Every row comes from one small tree of marks. The marks that hang from a mark follow it in brackets, in alphabetical order. Every link used is in the known rows. Which tree was each row made from?
In the rows, zero is written as 128.
Known rows
U(B(D J(T(E))) F): [118 111 110 102  61 114 123  89 176 154 176 152 155 100 123 184 110 158
 168 123 113 126]
Z(T(E J(B) U(F))): [116 148 147 142 123 136  81  54  93 180 126 131 161 171 109 144 194  98
  89 135 149 155]
Z(T(E J U(F))): [122 144 126 140 124 124  93  50  91 188 133 122 153 169 110 115 193  77
  70 140 159 161]
J(B T(U)): [143 163 120 116 141 121  72 163 151  61 112 161 110 115 118 187 132 160
 138 118 128  69]
J(B(D(F)) T(E U)): [153 164 143 111 159 137 104 157 142  65 158 151 137 137 124 166 142 143
 144 136 141  86]
Z(T): [147 116  99 138 121 116 120 139 139 108  73 143 118 102 128 111 149 130
  67 114 147 121]
D(B): [131 104 133 111 107 144 118 181 131 118  76 124  94 113 110 113  78 165
 145  82 125 134]
T(E U): [149 139 126 109 147 138 116 102  96 130 172 136 105 148 107  91 133  67
  72 137 162 155]
E(T(J(B(U)))): [129 146 141 125 128 111 124 153 129  91  95 102 119 111  88 126 176 151
 115 155 124 117]
Z(T(J(B) U)): [132 151 125 151 136 121  95  81 107 130 101 130 145 152 119 141 185 105
  93 132 145 126]
E(T(J(B(D)))): [134 148 135 121 129 100 116 159 134  79 111 102 126 127  75 115 180 144
 127 163 131 109]
D(B(J) F(U)): [ 92  73 140 148 140 148 187 195 133 150  60  99 120 110 185 100  49 161
 182  91  86 125]
D(B(J(T(E))) F(U)): [102  85 142 149 147 142 170 202 128 153  73 102 113 112 186 110  58 169
 179 105 100 119]
D(F(U(B(J(T(E)))))): [103 108 107 157 151 127 160 194 143 131 121 147 100 129 178  91  69 135
 163 119  96 118]
F(U(B(D J(T)))): [115  96  90 140 120  92 170 169 159 103 163 153 121  96 168 136  74 145
 154 152  87 113]
F(U(B(D J(T(E))))): [119  97 102 141 125 100 166 162 146 114 175 155 117  99 163 133  77 142
 149 158  95 126]
T(U): [137 137  93 109 138 121 125 120 124  96 131 137 110 135 119 102 123  83
  84 121 137 116]
D(F(U)): [ 98 102  93 144 153 126 168 207 147 107  89 141 103 135 169  55  69 117
 144 102  86 111]
D(B F(U)): [ 75  89 129 140 143 158 173 227 126 141  59 119 100 148 167  79  46 160
 178  78  81 129]

Which tree is each row?
[153 135 157 155 141 138 123  93 115 140 116 129 154 128 128 125 179 125
 100 136 151 150]	Z(T(E J(B(D(F) U))))
[137 102 143 111 103 137 116 128 129 153  97 104 121  92 127 158 100 162
 142 107 139 127]	D(B(J(T(E U(F)))))
[142 163  81 124 144 107 114 161 152  79 146 154 103 136 136 139 119 128
 130 133 135  84]	J(T(U(B(D(F)))))
[124 170 109 147 134 115  90  72 103 147 176 139 112 188 105 120 138  74
 149 140 130 146]	T(J U(B))
[150 118 151 109 124 156 176 152 171  52 108 148 154  75 141 153 114 169
 139  92  99 103]	J(B(D(F) U))
[147 169 169 131 165 140  97  66  85 139 199 122 149 193  98 114 169  68
 144 154 150 155]	T(E J(B(D(F))) U)
[ 89 132 109 100 104 118 143 131 128 124 117 106 127 125 102 137 165 129
  93 149 122 118]	E(T(U(B(J) F)))
[134 146 139 120 127 108 137 151 134  80 111 101 132 111  88 126 180 148
 114 161 126 113]	E(T(J(B(D U))))
[115 109  99 101  57 109 127  96 187 139 162 149 159  93 128 187 108 165
 173 117 102 115]	U(B(D J(T)) F)
[152 107 145 119 120 133 120 141 124 135 101 104 110  88 129 151  97 160
 139 116 147 124]	D(B(J(T(E U))))
[110 161 168 118 122 142  61  37  87 189 186 128 153 193  85 140 167  78
 142 132 136 165]	T(E J(B) U(F))
[ 94 131 106  95 105 114 155 126 133 112 132 103 140 124 101 137 169 126
  94 158 123 117]	E(T(U(B(D J) F)))
[116 149 128 139 116 129 102  44  96 188 162 134 159 179 111 134 189  87
  93 148 153 167]	Z(T(E J U(B(D) F)))
[142  98 160 137 134 164 185 161 141 144  61  96 120  69 180 137  78 182
 147  87 122 126]	D(B(J(T(E)) U) F)
[129  76 151 104  77 153 170 110 147 153  69  99 143  44 149 167  85 182
 128  81 109 138]	D(B(J U(F)))
[174  98 110 132 151  91 191 147 168  84 157 108 156  68 176 115 111 128
 138 166 128  93]	B(D(F(U)) J(T(E)))
[126 109 135 136 141 148 149 174 137 135  61  95 117 111 164 121  81 162
 170  89 124 106]	D(B(J(T(U))) F)
[143 132 119 133 139 133 119 100  99 138 119 135 126 135 126 109 171  91
  39 137 169 148]	Z(T(E U))
[137 172 144 143 154 135 106  60  83 167 229 132 126 210 102  99 153  58
 149 162 153 174]	T(E J U(B(D(F))))
[132 145 131 116 145 151 137 107 101 134 206 149 116 173 119 105 125  80
 113 139 149 160]	T(E U(B(D(F))))
[127 158 102 112 119 119  79 126 132 136 167 158 103 144 114 154 125 125
 116 133 146 117]	J(T(E U(B F)))
[148 140 170 145 151 126  98 117 109 135 178 132 136 162 104 102 135 109
 173 147 131 155]	T(E J(B(D(F(U)))))
[139 134 156 149 114 135  99  75 113 166 107 135 151 126 117 145 180 130
  93 126 148 158]	Z(T(E J(B(U(F)))))
